Each row was made from one path, in order. Every step used is in the known rows, and no mark comes twice. Write each row's path.
In the rows, 128 means zero.
Known rows
sogav/bunofal/vapobar/vona/mesam/vuzun: [140 159  88 148 157 120 112 151  67 152 145 134 142 102 133  71  39 130
 176  93 152 136 143 170 138]
gose/tigona: [146 151 215 133 117 140 154 108 123 163 103 209 138 142  78 146 168 111
 207 146 148 116 162 131 175]
razed/mesam: [130 157 184 138  89 124 136 115  73 172  92 201 131 128  68 137 129 110
 206 161 164 141 167 169 150]
razed/mesam/vona: [134 162 166 145  83 144 131 117 108 158  93 220 139 129  87 123 129 110
 219 156 165 116 158 184 164]
gose/vuzun/vapobar/vona/mesam/bunofal: [150 155  91 134 143  96 129 143 165 111 145 108 112 116 116  97  74 143
 182 143 162 180 157 164 143]
vuzun/vapobar/vona/mesam: [141 150 165 124 164 107 152 139 119 126 127 131 132 121 140 100  91 120
 207 123 150 187 165 165 142]
tigona/gose/vona/mesam: [141 148 145 150 154 146  95 123 147 140  97  97 165 128 121 143 134 101
 190 156 161 146 162 136 180]
sogav/vona/mesam: [144 157 183 135 129  99 154 137 101 164 113 132 141 109  88 104 120 116
 224 129 161 129 180 168 170]
tigona/gose/bunofal/vapobar/vona/mesam: [137 154  93 131 212 131  75 145 147 147 109  87 165 125 142 121  99 123
 161 113 138 168 143 128 133]
tigona/gose/vuzun/vapobar: [140 155 143 141 171 113 118 115 141 123 128  79 113 147  66 163 160 122
 170 144 168 147 183 131 140]
mesam/vona/gose/tigona: [140 160 182 136 137 180 138 105 188 155 102 246 147 147 117 138 158  87
 218 157 139  85 142 155 199]
tigona/gose: [128 155 167 147 140 146 124 107 133 155  99 150 132 141  77 152 161 101
 167 141 165 115 171 143 162]
razed/mesam/vona/gose: [124 167 152 139 103 165 122 112 142 163  89 231 144 133 104 130 119  88
 219 171 153 109 147 191 174]
sogav/bunofal/vapobar/vona/gose: [130 167 122 134 161 150 109 127 100 170 112 157 107 123 129 103  61 127
 179  85 141 112 151 144 131]
razed/mesam/bunofal: [135 163 150 149  58 126 136 114 113 169  94 214 116 127  69 115 109 125
 189 169 177 125 159 182 159]
vuzun/vapobar: [144 156 206 135 132 108 162 125 100 138 123 148 119 146  88 129 132 126
 203 143 161 144 188 155 149]
bunofal/vapobar/vona/mesam/vuzun: [134 153 114 140 145 125 112 150  71 139 144 169 159 115 138  85  53 109
 176 122 142 158 133 172 148]
gose/vona/mesam/vuzun: [149 146 131 156 119 126 115 140  89 131 130 143 175 118 100 114  91 108
 202 177 157 144 157 164 192]
gose/vona/mesam/vuzun/vapobar: [155 149 147 151 139 106 133 145  88 111 142 109 165 128 114 107  87 124
 213 172 161 168 168 167 177]
tigona/gose/bunofal/vapobar/vona: [136 157 107 135 191 143  79 131 126 149  98 107 142 139 104 133 116 136
 150 103 143 141 154 113 124]
bunofal/vapobar/vona/gose/tigona: [132 159 171 118 158 168 120 117 134 162 104 220 134 145 142 128 106 102
 194 112 124 133 129 127 153]
vapobar/vona/mesam/vuzun: [133 148 119 142 138 126 131 139  98 134 133 175 157 107 110  94  79  99
 183 142 149 159 144 180 165]
razed/mesam/bunofal/vapobar/vona/gose: [120 171 106 134  97 154 103 122 119 169  96 223 112 130 135  96  50 117
 178 135 152 137 126 177 136]
vona/mesam/bunofal: [141 157 144 147 101 118 144 133 155 154 123 170 137 120 112 101 104 115
 187 166 167 131 158 181 180]
vuzun/vapobar/vona/gose: [129 158 164 124 163 138 144 121 130 133 114 165 113 139 121 120  97 110
 199 130 143 157 164 156 142]
mesam/bunofal/vapobar/vona/gose: [127 168 111 138 121 157 111 127 140 154 115 205 109 138 137  95  60 121
 163 123 146 118 135 162 150]
sogav/vuzun/vapobar: [141 158 172 142 145 112 176 129 126 151 123 112 117 128 108 128 116 139
 211 116 172 125 202 154 139]
gose/vuzun/vapobar/vona/mesam: [145 149 125 123 169  95 132 144 127 115 141  92 124 117 111 118  95 128
 198 134 149 196 165 149 135]

Which path is each row?
[144 159 103 160 133 144  79 133 159 142 113 106 150 135 154 111  93 126
 168 143 168 129 144 146 171]  tigona/gose/vona/mesam/bunofal/vapobar
[138 159 150 127 159 117 135 123 138 131 137 125 114 146  79 154 128 116
 196 168 149 148 177 148 152]  vona/gose/vuzun/vapobar
[132 154 178 120 150 170 138 105 155 156  93 228 134 135 113 138 131  94
 200 132 130 132 139 132 170]  vapobar/vona/gose/tigona
[145 165 153 127 157  98 141 127 122 137 127 100 103 134  59 137 123 130
 220 140 157 129 190 146 149]  sogav/vona/gose/vuzun/vapobar
[140 157  99 132 187 124 121 134 119 121 128 140 146 135  91 115  82 126
 182 155 138 157 158 156 147]  mesam/vuzun/vapobar/vona/gose/bunofal
[122 162 126 133 134 134 132 120  85 133 113 196 129 130 102 110  69 101
 200 156 153 172 144 191 138]  razed/mesam/vuzun/vapobar/vona/gose
[144 152  83 135 174 115  95 162  90 139 141 131 177 113 121  92  61 129
 172 134 135 166 140 156 143]  gose/bunofal/vapobar/vona/mesam/vuzun
[143 152 157 144 145  97 155 142  98 126 154 137 155 128 109 103 100 108
 203 166 162 164 167 189 166]  vona/mesam/vuzun/vapobar
[122 157 154 127 143 159 127 116 129 151  99 199 124 129 104 127 102  97
 186 135 138 135 153 152 158]  vapobar/vona/gose
[137 162 141 128 167 135 102 137 120 168 114 151 153 146 101 140 110 121
 185 155 131 126 160 135 152]  vona/gose/bunofal/vapobar
[141 159 102 143 148 111 163 144 183 135 128 110 116 102 162  78  55 146
 199 106 174 152 171 178 139]  sogav/vuzun/vapobar/vona/mesam/bunofal
[131 163 158 142 129 168 130 116 167 149 109 212 140 139 109 127 129  89
 206 160 147  90 156 174 187]  mesam/vona/gose
[129 158 131 136 158 138 140 125 106 119 133 182 128 136 106 108  80 103
 187 145 147 150 154 175 153]  mesam/vuzun/vapobar/vona/gose
[144 155 129 127 160 125 101 145  87 152 109 140 140 133 100 117  93 149
 175 109 135 148 160 121 126]  gose/bunofal/vapobar/vona
[133 166  72 135 130 146  93 132 152 142 131 167 103 133 110 113  63 130
 155 135 142 125 137 147 143]  mesam/bunofal/vapobar/vona/gose/vuzun
[145 151 139 126 151 107 133 130 108 116 131 116 100 131  72 131 109 140
 188 123 152 169 176 135 126]  gose/vuzun/vapobar/vona
[133 156 162 131 131 137 121 133  76 153 115 176 120 134 114 110  88 127
 178  98 143 139 155 140 131]  bunofal/vapobar/vona
[149 168 142 144 110  98 135 148 114 165 128 137 127 117 123  74  78 140
 203 117 168 111 163 176 160]  sogav/vona/mesam/bunofal/vapobar
[144 155 111 162 126 145  94 122 179 136 101 112 149 128 122 121 116 117
 174 163 175 127 153 152 188]  tigona/gose/vona/mesam/bunofal
[139 156 191 116 171 150 154 109 153 137 106 195 122 147 129 131 125 107
 212 127 135 154 148 135 156]  vuzun/vapobar/vona/gose/tigona
[123 161 146 126 150 156 113 127 104 157 111 192 125 138 133 116  78 104
 180 114 132 135 145 148 142]  bunofal/vapobar/vona/gose
[153 158 127 152 103 128 104 146 124 146 124 138 147 129 147  94  70 138
 194 151 160 135 150 155 173]  gose/vona/mesam/bunofal/vapobar
[145 157 147 147 122 100 148 141  79 150 132 146 155 106  75  91 101 106
 212 143 166 121 171 183 178]  sogav/vona/mesam/vuzun
[141 167 119 136 168 154  96 139 154 155 115 169 159 148 126 126 111 123
 195 149 132  97 153 151 165]  mesam/vona/gose/bunofal/vapobar
[141 162 123 139 158 156 112 127 174 149 104 181 160 139  94 135 135 112
 203 171 139  97 162 156 182]  mesam/vona/gose/bunofal
[136 162 116 141 136 156 110 122 170 138 124 178 132 136  81 146 134  98
 196 169 145  97 157 161 180]  mesam/vona/gose/vuzun
[135 152  60 144 203 131  70 148 126 136 129 100 180 121 129 109  82 114
 148 126 143 161 133 145 142]  tigona/gose/bunofal/vapobar/vona/mesam/vuzun
[135 156 203 127 139 159 144 103 153 168 100 222 142 147  95 154 158  88
 208 162 137 113 151 139 186]  vona/gose/tigona
[137 163 128 144 104 139 120 133 110 149 117 193 104 132 119  88  69 142
 164 107 155 122 147 156 140]  mesam/bunofal/vapobar/vona
[139 154 156 128 168 149 148 113 136 124 126 209 136 142 117 119 108 102
 198 139 138 146 140 153 164]  mesam/vuzun/vapobar/vona/gose/tigona
[134 153 150 127 151 126 119 147  94 152 124 155 143 120 153  98  75 114
 189 108 139 165 145 156 139]  bunofal/vapobar/vona/mesam
[140 157 133 120 194 126 126 131 141 133 110 127 131 139 105 128 101 131
 197 141 135 165 168 138 136]  vuzun/vapobar/vona/gose/bunofal
[140 151 159 155 136 157  97 109 126 141  87 122 142 143  82 155 150 111
 180 145 164 121 171 122 171]  tigona/gose/vona
[138 154 120 141 113 128 133 134 156 143 116 176 130 109 127  85  77 121
 180 137 160 148 146 177 165]  vapobar/vona/mesam/bunofal
[145 156 134 136 133 106 151 139 155 123 129 143 118 119 143  79  71 136
 191 131 164 170 157 179 150]  vuzun/vapobar/vona/mesam/bunofal
[154 153 133 155  96 129 120 136 144 140 112 145 147 119 119 106  91 130
 199 172 166 133 160 161 190]  gose/vona/mesam/bunofal
